Every row comes from one small tree of marks. Brackets hold a mark, then the marks that hang from it, in alphabetical order. Every link used is in the known rows. Which tree was each row made from?
Known rows
(W (N P)): [  6   3  12  -2  -1  11   4   9  -6  12 -27  16 -24   3  15 -15 -18  -5
  -2  -6   6 -10  11  -3  21   4   0  10  -5  11  18   0   4  24  -5  -1
  -7  -2   3  23  -7  15   1  11   5  18   7  -7   2  24   5  15 -13]
(R C (E (Y H))): [ 28  22   7  17  29  25 -23  36 -20  30 -46  -1  30  -7  15   5  17   3
  -8 -17  29  15 -12   5   8  14   2  10 -13  -9  -5   6  18 -15   9  -7
  27  13   2   6   3  -5   2  -3   4 -42   5   3   4 -15  -7  -7   9]
(C R): [  3   0 -12   5  21  -2   1   2  -1  -2  -9   0  11   7   2 -10   9   9
  -5 -14   9  -4 -13  -1   2   0   4   2  -1  -3  -3  11   6  -8   0  -7
  -9  -7   6  -6  -8   4   4  -2  -4 -13   6 -16  -3 -13  -3  -9   1]
(Y (E (R C)) H): [ 37   2   7   1  23  11 -21  29  -6  40 -41   8  26 -14  27   5   8 -10
 -11   1  36  12 -12  11  -2  18  -2   7  -6   2   7  -7  18   2   8  -3
  35  22  -2  -4  -5   4  10 -14 -17 -53  -8 -14   0 -32  -2  -2   2]
(L (N K M (P (R E)) W)): [ 30  24  -9 -26  -2  15  18 -11 -28  65 -44  -9 -33   5  47 -32   1 -32
 -37 -34  -2 -14  21 -11  49  32  13  28 -25  -4  37 -21  13  13  20  21
 -10 -24   0  14  35 -18  44 -13   4  38  35  -6 -20  62 -49  -2 -22]
(L N): [  3   6  -4  -6   0  -3  13  -5  -2  12  -9  -8  -4  -3  10 -12  -3 -23
 -10 -11  -3  -8  19 -12  10  15   3   5  -9  -2  11  -5  10   8   7  11
   6  -2   5   0  10  -5   6   0   1  10   1   2   0  15  -4   2 -10]
(P (R C)): [ 19   1 -10  -3  18  10  -5  -7 -17   0 -30   8  22  -5   7  -2  17   4
 -17 -32  -4   0 -10  -7   2  14   3   9 -10  -1  -2  -2  -1 -12  -7  -1
   8  -5  -9   1  -1 -13   3  13 -20  -2   2  -7  -9   8 -18 -19   2]
(E (R C) (Y H)): [ 33  17   7   0  30  24 -23  40 -19  36 -52   1  23 -19  30  10   5  -7
  -8 -11  20  20 -13   6  -5  22   1  17 -14  -8   1  -6  11  -4   4  -2
  46  26  -4  -2  -5  -5  18   6 -17 -43  -4  -5   9 -21  -5   4  12]
(L (N M)): [  4   8 -10 -16  -3  -4  15  -5  -3  22 -10 -19 -12   2  19 -19 -19 -34
 -12 -22  -1 -10  11 -11  19  19   9   9 -15   2  22 -16   5  10  15  16
   4 -16   0  -1  11  -8  16  -8  -5  25  12   0  -8  21 -16  15 -10]
(W (N K M (P (R C)))): [ 25  20   1 -22   9  16   8  12 -19  37 -60   7 -28   2  41 -25 -17 -18
 -28 -50   0 -14  -2  -7  35  35  16  28 -29  10  30 -24   1  23   8   5
  -5 -22 -11  34   5   2  28  13 -14  37  23 -19 -14  43 -29  12 -16]
(E R Y): [ 15   8   9   7   5  25 -11  12 -12  30 -22   0   7 -17  23  19   1  -3
  -5   6   8  21  -8   5   6  16  -6   9  -5 -10   4   4   2   1   0 -11
  29  15  -5  -9  -2 -10  12   2 -11 -22  -4  -5   7  -9  -7   7  11]
(L (N M P)): [ 12  14  -5 -21  -1   1  17  -3  -4  26 -20 -11 -27   7  25 -24 -16 -31
  -9 -19  -1 -10  18  -7  29  13  11   9 -14  12  34 -21  11  16  13  16
  -1  -9   4  11   8  -1  15  -3  -5  29  12   3  -3  44 -14  11 -24]
(N K L M (P R)): [ 13  21  -5 -31  11  15   4  -8  -5  41 -39   2 -34  12  30 -29 -17 -24
 -39 -31  -8 -13  -1   1  45  17  27  28 -14   9  41 -33  -1  11   9  11
  -6 -31  -2  20  22  -6  31  -1 -11  37  19 -24 -19  51 -39  -9 -19]
(L (N K M W)): [ 12  20 -16 -35  -7  -4  22  -4  -9  54 -22 -19 -37  -5  41 -30 -19 -41
 -25 -25  -4 -16  21 -13  31  27   8  24 -27  -7  28 -22   1  19  29  28
  -6 -16   2   8  29  -8  50 -16   5  41  31  -8 -16  37 -34  18 -19]
(H (Y (E (R C)))): [ 40  -1   5  -1  12  12 -14   9  -4  40 -34  10  28  -4  23   7  15  -2
  -7   5  33   6  -8   9   3  20  -1  -2  -5   1   6  -6  18  19  12 -15
  25  24  -4 -12  -2   2  -2 -25 -17 -44  -9 -23  -6 -34  -3 -15 -11]
(N K M (P R) W): [ 29  19  -9 -35  -4  13   9  -7 -22  51 -33   2 -45   9  43 -30  -2 -15
 -30 -22  -7 -10   3  -5  34  21  13  27 -18   7  34 -28   0  14  11  18
 -13 -16  -5  19  21  -8  48  -3  -1  41  30  -7 -16  57 -46  -1 -17]
(Y E H): [ 20  -1   9   4  11  10 -17  21   0  21 -10   4   8   3  10  -2   6  -6
   0  21  31   1  -6   8   3   7  -2   5   4  12   7 -12  17   8   8  -1
  21  21  -2   5  -1   6   1 -21   7 -38 -12  -2   1 -18   2  -4  -1]
(M (N P W)): [ 18  12 -10 -13  -2  -3  14  -6  -7  45 -23  -1 -40  -3  15 -28   3  -1
 -15  -9  -2   2  11  -7  18 -10   7   7  -6   4  30  -1  16  10  12  25
 -26   1  11  15   8  -4  23   3  -4  21  17  -8 -10  32 -12   4 -18]
(E R): [  9  -3   2  -2   3   5  -4   1  -6  18 -15   3   9  -9  16  11   1  -4
  -8  -1   3  11  -3   2  -3   5  -2   5  -2  -8   1   2   1   1  -1  -6
   9   5  -3 -11  -1  -6   8   1 -13  -9  -2  -9   2 -12  -5   5   9]
(Y (E R)): [ 21  -7   9   4  -2  12  -9  -2  -4  36 -13  11  11 -11  22  17   5  -2
  -5  12  24  12  -6  10   7  13  -6  -1   5  -4   6   2   9  12   5 -12
  18  13  -2 -14   1   0   3 -20 -12 -25  -6 -15  -1 -22  -5   2   2]
(N M W): [ 11   4 -15 -24  -6  -5   5  -5 -10  35  -5  -7 -23   3  24 -25 -20 -10
  -9  -7   1  -6   3  -5  19   0  -1  11  -9  -5  17 -10 -11   1  13  15
  -7 -14  -3   1  10  -5  32 -15  -6  25  24  -5  -9  10 -23  17  -4]
(P (R E)): [ 17  -4  -2  16   9  18  -6 -13 -23   9 -18   5  25   5   4   6  21   3
 -19 -13   3   2  -3   0  16  11   6   5   0 -10  -4   7   5 -17  -5 -12
   0 -14 -10  -5  12 -23  -1  -6  -1 -11   1  -1 -10   8 -19 -19  11]
(L (N K (P R) W)): [ 23  19  -6 -28  -1  10  19 -13 -21  44 -36  -1 -37  -1  38 -28  10 -26
 -28 -22 -11 -17  29 -16  33  29  10  25 -21   0  29 -16  15  22   8  26
 -10  -1   6  15  27  -8  38   6   3  32  21  -4 -11  64 -36 -10 -24]
(W (N K L M (P R))): [  8  20  -2 -22   9  19   7   0  -8  44 -56  11 -41   7  37 -37 -34 -26
 -39 -36  -3 -22   9  -3  55  25  19  37 -21   8  40 -27  -4  27   8   7
  -8 -33  -5  31  17   4  29   4 -10  44  25 -32 -19  49 -31  10 -17]
(H (Y (E R))): [ 35  -6   8   4   1  13 -15   2  -2  35 -18   8  15   0  20   8  13  -7
  -4  25  32   6  -4  10   7  17  -1  -2   5   6   9  -5  18  24  12 -14
  22  21  -5 -13   3   2  -3 -35  -8 -40 -14 -19  -5 -27  -2 -13  -8]
(P R): [ 12  -5  -4   1   7  13  -4 -11 -15  -2 -10   4  13   2   2   1  14  -1
 -15 -11 -10  -4  -4  -6   5  11   5   8  -1   0   0  -5  -1  -9  -7  -1
   3  -6  -9  -1   7 -14   2   4 -11   3  -2   0  -6  12 -16 -15   7]

Which tree is each row?
[  9  26 -14 -26   3  -3  16  -7   3  67 -40   1 -57  -6  27 -37  -7 -12
 -34 -22  -7  -4  18  -7  39  -5  18  25 -14  -3  43  -9  14  21  23  34
 -29 -14  16  24  26  -4  40  -1  -1  33  27 -31 -20  40 -23   2 -28] | (M (N K L P W))
[ 17  15  11  25  18  28 -19  30 -17  27 -26  -3  16   1   8   9  11  -2
  -4   6  26  12 -10   9  13  11   3   9  -2  -3  -1   4  17  -7   8 -10
  22  10   0   3   8 -10   1 -13  15 -41   0   8   5 -10  -4  -6  13] | (R (E (Y H)))
[  4  15  -8  -7   9  -3   9  -7   7  35 -32   1 -29   0   4 -29  -7  -6
 -24 -17  -3   1   9  -2  27 -14  19   7  -3   8  35  -6  16  10  11  18
 -17 -14  16  16   8  -4   9   5 -13  17   7 -23 -11  25  -4  -4 -19] | (M (N L P))
[  2  23   2 -26   1  10  10  11   3  48 -47   8 -50   5  36 -35 -43 -28
 -29 -29   3 -19  10  -1  50  15  18  31 -20   6  43 -23  -3  33  13  12
  -9 -29   4  31  10  14  29  -2  -1  43  28 -33 -13  39 -21  23 -21] | (W (N K L M P))
[ 20  21 -17 -22   8   3  14 -15 -10  62 -51   4 -49  -4  28 -37   2 -13
 -44 -30 -11  -8  15  -9  42   6  21  30 -17  -2  43 -12  13  15  18  32
 -24 -17  13  23  30 -14  43   4  -9  35  25 -30 -27  52 -38 -11 -20] | (M (N K L (P R) W))
[ 18  22  -5 -26  15  17   4   9 -12  47 -70  10 -31   2  44 -37 -32 -24
 -42 -53  -1 -21   5  -9  49  27  20  35 -28   6  42 -26  -2  23   6  10
  -4 -33  -2  32  12   4  32  12 -18  44  28 -36 -22  44 -33  11 -21] | (W (N K L M (P (R C))))
[ 27  -4   9   4  14  15 -20  20  -3  39 -23   8  14  -7  26   9   4 -12
  -5  20  33  10  -8  13   1  16  -4   9   2   6   5  -8  16   8   9  -6
  33  27  -3  -6  -1   1   8 -22  -6 -47 -10 -12   4 -29   0   2   7] | (Y (E R) H)
[ 33  29 -17 -42   4   9  19  -8 -25  59 -54  -6 -35  -3  51 -40  -2 -32
 -37 -48 -11 -16  18 -17  38  36  14  29 -34  -1  39 -28   9  18  17  30
  -4 -14   2  18  25 -11  48   3 -11  44  32 -11 -17  62 -47   2 -30] | (L (N K M (P (R C)) W))
[ 16   2   7  -5   5  19   4   0 -17   8 -34  17 -16   6  17 -14  -8  -6
 -14 -13  -2 -13   8  -6  26  11   1  14  -6  12  18  -3   3  15 -10  -2
  -6  -6  -4  22  -2   4   2  15  -5  16   7  -8  -2  33  -7   3  -8] | (W (N (P R)))
[ 23   9   9   7  20  24 -21  32 -14  31 -32  -2  10 -11  25  12   3  -9
  -6  12  18  22 -11   8   1  17  -1  17  -7  -3   5  -4  10   1   5  -7
  41  24  -4  -4   0  -5  16  -1  -3 -38  -9   1  12 -16  -2   7  14] | (E R (Y H))
[  2  25  -2 -31   5   8   7   3   8  43 -30  -1 -46  10  29 -30 -28 -22
 -25 -22   0  -9   2   5  39   7  23  23 -16   9  41 -31   1  19  15  13
 -10 -26   6  19  14   6  28  -4  -5  36  23 -23 -12  40 -23   4 -24] | (N K L M P)
[ 20  12  -3  25  37  24 -17  28 -16  20 -32  -5  27   7   8  -4  20   9
  -9  -9  32   7 -19   4  14   8   5  11  -1  -9  -7  15  23 -13   7 -14
  15   1   5  -5  -1  -3   3 -14   8 -51   5  -9   1 -23  -5 -13  15] | (C (R (E (Y H))))
[ 22  19   7  -5   4  25   4   8 -23  44 -49   7 -26   7  38 -19 -13 -19
 -33 -36   9 -12   0   0  46  32  14  25 -19   6  27 -16   5  20   9  -3
 -11 -29 -11  29  16  -4  23  -6   3  32  26 -14 -15  45 -30  12 -10] | (W (N K M (P (R E))))
[ 15  23  11   2  14  41  -5   7 -22  51 -67  18 -23   0  34 -15  -8 -12
 -37 -22   9 -10  10   0  59  24  11  33 -16  -4  26  -5   9  21   2  -5
   2 -21   4  27  19  -2  16   2   5  12  16 -29 -16  41 -27  -2  -9] | (W (N K L (P (R (E Y)))))
[ 25  17   5   3  16  22 -15  19 -17  32 -46   2  18 -25  26  17   6   2
 -10 -16  11  22 -13   6  -1  22  -4   9 -12 -16   1   4   6   0   2 -10
  36  16  -3  -9  -8  -8  10   9 -20 -24   0  -8   2 -17  -7   4   7] | (E (R C) Y)
[  4  26  -4 -11   7  -2  12  -1   8  46 -38  -3 -45  -3  13 -27  -5 -12
 -31 -26  -5   1  10  -1  31   1  24  19 -12   5  38 -14  19  20  20  22
 -22 -14  15  25  20  -3  21   6  -4  25  15 -28 -17  36 -14  -4 -24] | (M (N K L P))
[  5  22 -22 -20   2  -8  15  -4   2  61 -33  -7 -43 -13  22 -32  -8 -15
 -35 -25  -5  -5  14 -11  33   0  18  24 -17 -11  31  -6   5  13  24  32
 -21 -18  13  13  29  -9  43  -8  -4  30  28 -33 -25  22 -25   3 -15] | (M (N K L W))
[ 23  23 -16 -14  10  11   9 -16 -18  75 -56   4 -38  -3  29 -33   9  -7
 -48 -32  -2  -3  12  -7  51   8  22  28 -15 -12  38  -8  20   7  17  26
 -27 -24  12  19  36 -20  40  -4   0  23  30 -32 -27  48 -40 -16 -17] | (M (N K L (P (R E)) W))
[ 35  14  -1 -11   2  35  -5  -6 -38  56 -36   3 -18   9  34 -19   1   1
 -21 -10   5   2  -3   2  42  13   4  18  -6  -2  26  -9   4  -5   6   2
   1 -13  -5   8  16 -19  30 -16  -6  16  25   1  -8  42 -40  -4  -5] | (N M (P (R (E Y))) W)
[ 23  21  -5  11  19  28  -2  -8 -20  52 -54   1 -11  -2  11 -18  10  -1
 -35 -23   0   8   2  -1  45   1  20  16  -3  -4  33  -3  22   1  10   5
  -4 -17   7  14  19 -24   8   1 -11   1   6 -18 -15  34 -23 -22  -9] | (M (N L (P (R (E Y)))))
[ 34   6  -9 -17   1  20   2 -14 -32  47 -29   5 -18  14  31 -25   2  -4
 -21 -14   4  -4   0  -1  38   5   6  14  -6   2  28 -10   2  -6   7   6
 -13 -22  -5   8  17 -15  26 -14  -4  21  27  -1 -14  41 -41  -5  -8] | (N M (P (R E)) W)
[ 12  13 -17 -19   5  -5  11 -12  -2  55 -33   4 -45  -3  17 -40 -11  -5
 -24 -10  -5  -4  17  -9  34 -18  12  14  -6   1  42  -4  11  11  11  28
 -23 -13  20  15  16  -4  25  -1  -9  26  21 -24 -16  30 -16   0 -22] | (M (N L P W))
[  6   8 -22 -13   4  -9  11 -13  -1  51 -30  -1 -30  -8  12 -32 -11  -6
 -29 -15  -5  -4  14 -10  26 -12  10  16  -7 -10  30   1   4   4  16  29
 -18 -15  15   4  18 -11  30  -7 -11  18  22 -28 -21  10 -17   3  -9] | (M (N L W))
[ 33  21  -9  -4   2   9  12 -10 -25  62 -48  -2 -33  -3  26 -22  25  -5
 -38 -29  -2   3   8  -6  36  13  18  21 -14  -9  26  -5  20   6  19  18
 -28 -14   6  21  30 -22  35  -2   4  19  26 -14 -19  47 -34 -12 -16] | (M (N K (P (R E)) W))
[ 19  21 -16 -41   6  12   7 -15 -14  61 -43   6 -49  11  44 -44 -19 -21
 -42 -28 -11 -15  10  -6  51  13  20  34 -17   2  45 -31  -4  16  11  23
 -14 -29   3  18  28  -7  50  -7 -10  48  36 -26 -21  56 -51  -5 -20] | (N K L M (P R) W)
[ 26  25 -21 -27  16   2  12 -10 -14  68 -66   3 -39  -8  32 -39   7 -10
 -48 -46 -11  -7  11 -11  38   7  21  29 -25  -4  43 -15  17   8  15  33
 -21 -15  11  23  26 -14  41  11 -19  33  31 -35 -27  47 -38 -13 -28] | (M (N K L (P (R C)) W))
[ 17  16 -10 -33  -4  -1  21 -10 -10  46 -22  -7 -39   5  37 -38 -21 -30
 -12 -13  -3 -14  24 -11  31   9   6  15 -16   6  39 -20   7  17  14  28
  -7  -8   6  10  14  -3  33  -9  -3  38  27  -1  -7  48 -27  15 -26] | (L (N M P W))
